Each row comes from the steps of one walk. Every step used is in the known rows, and no mark comes twice. Write the walk behind each row, first mark first.
Known rows
mudev, nuro, mivev: [ 20.7   7.6  -3.7 -31.9 -10.4 -21.4  32.3  46.2  46.1  54.9  25.8 -10.4
   8.6 -42.2  12.1  16.8  -5.9   2.7  -2.3  35.9]
teridim, suse, mivev, nuro: [ -2.9  -3.4 -12.2 -16.9  -1.7  16.2  -8.0  24.0  39.2  30.6 -11.2   6.5
  -8.7 -57.9 -11.6  27.0 -10.2  -7.9  16.6  28.3]
mudev, nuro, mivev, suse, lofub: [ -6.4 -38.7  -7.8 -47.0 -32.2  20.2  33.9  36.7  31.3  44.5 -17.8  -7.3
  24.5 -20.6  20.2  18.2 -33.3   9.6  27.2  49.3]
teridim, nuro, mivev: [  2.2   1.0 -16.2  -6.2  -3.3  49.4  -6.7  13.8  41.4  60.2  -2.8 -13.4
  -9.9 -36.8  15.5  26.8   3.0 -16.8  28.1  -3.1]
suse, lofub: [ -0.9 -51.6  30.9 -52.4 -17.1 -24.0 -27.3  27.5   1.2  56.6 -14.5  -1.5
  17.4 -25.2 -10.6  27.8 -31.2  -3.3  39.4  44.0]
mivev, nuro: [ 22.8  -8.8 -14.8 -31.1  -1.3 -15.0  -8.7  28.3  20.5  45.6  12.7  -2.9
 -16.3 -30.1 -38.1   8.9 -34.2   5.9   2.1  40.6]
teridim, nuro: [ 21.2 -31.6  -3.3 -14.9   4.5  21.0 -35.1  14.2  40.0  62.7  -6.6  -5.1
 -12.8 -40.9  -3.4  23.8  -8.3 -13.1  31.7   9.4]
nuro, teridim, suse: [ 25.0 -21.4   1.0  17.0  -7.5  -2.5 -44.1  21.0  51.1  30.9  -2.5   5.6
  -1.0 -35.7   9.7  40.8  -9.9  -4.2  51.2  -9.0]
lofub, suse, teridim, nuro: [ 12.0 -36.1  24.9   2.1   1.5  30.1 -33.5   2.9  39.9  40.5 -26.4  16.0
 -34.1 -58.4  21.6  30.7   6.7   5.3  40.5  -0.8]
teridim, nuro, mivev, nelura: [  7.7   3.8 -35.7 -18.4 -17.5  65.5  -2.1  13.5  14.4  44.3 -21.9  -4.9
  -7.1 -18.5   6.8  16.2 -36.5  -4.0  37.4  -6.7]
mivev, nuro, teridim, suse: [ 31.5  -6.4  -8.4  16.3  -5.9  12.2 -27.8  15.8  49.1  17.6 -11.1   8.1
 -14.0 -34.6  -2.2  36.6 -23.2   9.4  40.2 -10.3]
mudev, nuro, mivev, nelura: [ 24.4   8.6 -24.5 -40.5 -22.3   7.9  29.2  38.7  18.5  40.8   0.5  -3.1
   6.9 -24.8   5.4   7.9 -42.1  11.8  13.1  22.6]
suse, lofub, nuro: [ 14.9 -50.8  34.9 -39.8  -9.9  -9.8  -3.9  35.5  35.5  50.2 -15.2 -13.0
   1.3 -33.9 -20.7  26.4 -31.8   1.1 -12.4  34.0]
mudev, nuro: [ 44.5 -24.6  12.4 -47.9  -4.1 -68.4  15.1  54.9  44.2  56.3  29.7  -2.5
  10.2 -47.6  -6.6  10.5 -20.7  11.4  -6.5  56.9]
suse, mivev, nuro, teridim: [  8.9 -10.7  -0.9 -13.5  -6.5  -6.4  12.0  23.8  44.5  38.3 -18.9  10.0
 -22.1 -60.3 -28.2  10.9  -5.3  13.5  29.3   2.4]
suse, lofub, nuro, mivev: [ -3.3 -14.5  14.6 -27.0 -14.9  25.7  17.8  30.0  38.3  51.3  -9.3 -19.9
   1.5 -32.1   2.0  29.4 -15.8  -6.9  -6.6  18.6]
nuro, mivev, nelura: [  3.7   4.3 -30.7 -28.5 -23.7  28.7  -0.4  28.1   4.8  47.3  -3.1  -5.9
   3.4 -12.5  -4.7  12.0 -38.5  -4.8  29.0  14.7]
mudev, nuro, teridim, suse: [ 45.2 -15.6   7.8   6.3  -6.9 -22.4 -14.8  31.2  64.6  24.1   0.0   9.0
   4.2 -46.7  18.2  35.7 -15.3  13.8  34.2  -0.4]
mudev, nuro, teridim, suse, mivev: [  3.6 -17.6  12.8  -7.2  -6.6 -12.4   2.0  35.2  67.6  35.0 -15.5  13.4
   9.5 -81.2  21.1  34.8  15.3  -5.6  38.3   9.0]
lofub, suse, mudev, nuro, mivev: [ 22.1   9.4  -2.6 -12.2 -16.3  -6.3  42.9  50.5  60.8  35.7  26.5   2.2
   6.1 -47.2  21.4  21.0   5.7   0.1 -12.6  17.4]
lofub, suse, mivev: [ -8.8 -17.2  21.0 -15.0   0.0 -26.1 -21.6  35.4  49.4  44.9   0.6   7.9
   4.4 -73.8  -8.3  22.4  26.1 -17.0  22.5  29.0]
lofub, nuro, teridim: [ 34.5 -31.6  16.8  -3.4  -6.4 -19.4   0.2  34.2  64.5  46.2  -3.4  -6.0
 -19.4 -45.5 -26.0  16.7 -13.3  10.6   2.1  -3.3]
suse, mudev: [  1.1 -40.4  -4.8 -23.6 -21.9 -10.2  -8.7  51.1  36.4  57.9  29.7   3.9
   2.3 -31.6  -9.4  24.4  -4.8 -28.9   4.6  28.4]
mudev, nuro, teridim, suse, mivev, nelura: [ 12.4 -10.2 -10.0 -21.2 -19.5  11.5   8.5  33.1  38.6  23.1 -30.7  16.7
   8.6 -58.2  13.0  22.9 -25.7   8.9  42.8   3.1]

Write each row's walk
[ -5.1  -8.2  -9.7 -35.1  -1.4  -4.0   6.2  31.2  30.9  46.2  -3.3   3.4
 -12.6 -59.0 -31.8  11.3  -9.8  -4.3   5.8  40.5] : suse, mivev, nuro
[ -4.5 -21.0 -45.3 -10.7 -23.3  51.4  30.1  46.8  68.8  51.6  15.2 -25.1
  -1.9 -21.0   4.7  12.8 -16.6 -10.8 -11.4  36.7] : lofub, nuro, mivev, suse
[ 31.5 -11.2  -5.6 -11.1  -7.2 -15.2  -1.5  21.9  36.8  36.6  -5.8   5.2
 -24.7 -37.6 -34.8   8.9 -24.8  21.3  24.1   1.6] : mivev, nuro, teridim
[ 24.5 -39.5  34.7 -21.0 -17.0 -13.9 -12.4  20.7  32.3  23.4 -35.3  11.8
  17.4 -36.7  21.3  42.5 -32.0  18.0  51.6   8.7] : mudev, nuro, teridim, suse, lofub
[-11.3  -8.4  -0.8  -7.1  -9.6  58.1   0.2   7.8  32.8  57.3 -17.2  -1.5
 -23.2 -45.2  33.4  32.3   9.5  -9.5  36.6  -2.6] : suse, teridim, nuro, mivev
[ -4.0  -2.1   6.7   7.4  -5.7  56.9  -4.1   4.7  41.5  41.8 -18.3   3.7
 -26.6 -49.5  34.4  33.1  16.0  -2.4  34.3 -12.5] : lofub, suse, teridim, nuro, mivev
[ 16.0 -44.6  30.8 -20.5  -8.7  12.0 -17.7  29.0  45.4  32.9 -21.8  -8.8
   3.6 -33.5  -2.0  43.1 -32.5  -3.2  -0.7  22.6] : teridim, suse, lofub, nuro
[ -3.6  -4.1 -21.5 -18.7 -21.4  72.4   2.7   7.0   8.4  41.8 -35.1   4.0
 -19.3 -28.9  21.1  20.1 -30.2   2.7  45.5  -7.8] : suse, teridim, nuro, mivev, nelura
[  6.0   2.3 -16.8  -4.4 -19.0  70.2  -1.1   4.3  17.5  27.7 -36.1   8.8
 -21.5 -31.8  22.3  21.1 -24.6   7.6  43.5 -15.6] : lofub, suse, teridim, nuro, mivev, nelura
[ 42.0 -30.2  10.3 -16.9 -19.3 -42.7  33.2  49.8  64.4  39.9  12.2  14.7
  -3.4 -52.2  -1.0  15.1  -8.5  16.4   8.8   5.8] : suse, mudev, nuro, teridim
[ -7.1 -18.2 -54.3  -4.9 -19.7  75.1  11.2  26.3  59.7  54.9  -2.0 -17.3
  -3.2 -22.4  19.9  15.1 -10.8 -12.9  28.8  20.2] : teridim, nuro, mivev, suse
[ -3.5 -13.5 -15.2 -13.3 -21.1  29.0 -15.9  23.2  28.1  27.5 -33.9  13.6
   4.6 -48.3   5.8  26.9 -21.8  -5.6  56.3  -2.9] : nuro, teridim, suse, mivev, nelura
[-20.9 -59.9  -5.5 -27.3 -28.5  13.0  -3.9  34.6  26.5  56.0  -0.8   7.5
 -14.0 -35.3  19.0  16.2 -11.9   1.3  34.4  53.1] : mivev, suse, teridim
[  7.2 -42.2  28.4 -13.2 -18.2   3.3 -37.1  13.2  21.7  28.0 -39.4   8.2
  13.8 -28.2  13.9  47.2 -27.4   4.4  65.6   2.6] : nuro, teridim, suse, lofub
[ -5.1 -54.2 -11.1 -12.5 -13.5  59.9 -12.2  10.2  43.5  53.5 -25.8   6.8
 -27.3 -42.9  27.7  21.7  -7.9   0.0  44.1  18.0] : mivev, suse, teridim, nuro
[  7.1 -59.9   6.6 -36.8 -20.7  18.4  12.1  39.2  50.2  45.7 -16.6 -16.3
   3.8 -26.4 -13.3  20.6 -38.6   3.1  -9.9  44.7] : mivev, suse, lofub, nuro
[-30.7 -38.8 -15.1 -20.7 -32.7  40.0  13.4  30.2  29.6  53.4  -3.5   1.9
 -14.3 -32.2  32.9  19.2  -2.8  -1.7  33.3  40.0] : nuro, mivev, suse, teridim
[ 37.8 -25.7   1.1 -20.5 -15.1 -27.3  19.4  57.7  63.7  33.7  26.1  12.3
  13.5 -48.8  21.4  30.8 -12.8  -3.4  -8.1  32.7] : teridim, suse, mudev, nuro
[-11.5 -63.9  -3.4 -48.8 -30.9  11.6  -9.0  32.2  17.3  50.4 -19.2  -5.6
  22.1 -14.9   0.1  20.3 -37.7  -1.2  41.9  54.0] : mivev, suse, lofub
[ 12.1 -30.8  -6.8  14.9 -22.3  17.5 -17.8  36.1  56.2  30.2   5.3  15.4
  -0.4 -35.3  15.9  42.8  -2.4 -21.4  30.4 -13.6] : nuro, teridim, suse, mudev
[-11.1 -20.4 -13.5 -43.5 -19.9   6.3  -7.3  34.1  10.1  49.1 -16.8   5.5
   7.1 -46.3 -14.3  12.3 -24.3 -11.5  34.5  29.8] : suse, mivev, nelura
[ 49.9 -23.5  15.8 -23.6  -8.5 -59.3  17.7  42.7  56.3  44.9   8.4   6.9
  -4.2 -51.3  -8.6  10.7 -14.7  26.0  17.8  14.8] : mudev, nuro, teridim
[ 19.9   8.3 -33.3 -19.2 -30.2  36.7  30.5  39.7  31.9  24.4  -2.6   6.0
   9.7 -25.2  25.6  22.8 -38.9   2.4  14.3   5.3] : teridim, suse, mudev, nuro, mivev, nelura
[-12.1 -20.2 -50.0 -15.7 -27.8  40.0  12.5  42.3  48.7  57.1  18.1 -18.1
   8.0 -15.3   9.8  12.1 -13.7 -15.4  19.4  41.2] : nuro, mivev, suse
[-21.5 -42.1 -13.2 -40.6 -34.1  36.4   9.7  29.4  20.7  49.3 -21.8 -10.5
  21.5 -12.7  13.2  22.5 -30.1  -4.4  40.0  43.9] : nuro, mivev, suse, lofub
[ 13.8 -31.3  20.1 -14.7 -15.9  14.0 -24.8   7.2  20.5  17.6 -42.4  10.7
   3.8 -28.3   4.6  42.4 -37.6  14.1  57.8   1.4] : mivev, nuro, teridim, suse, lofub
[  2.9 -45.6  16.3 -16.2  -2.2  31.2 -26.5   6.4  28.7  58.0 -23.8   9.9
 -30.2 -53.0  20.4  29.4   0.9  -3.1  41.9   8.5] : suse, teridim, nuro
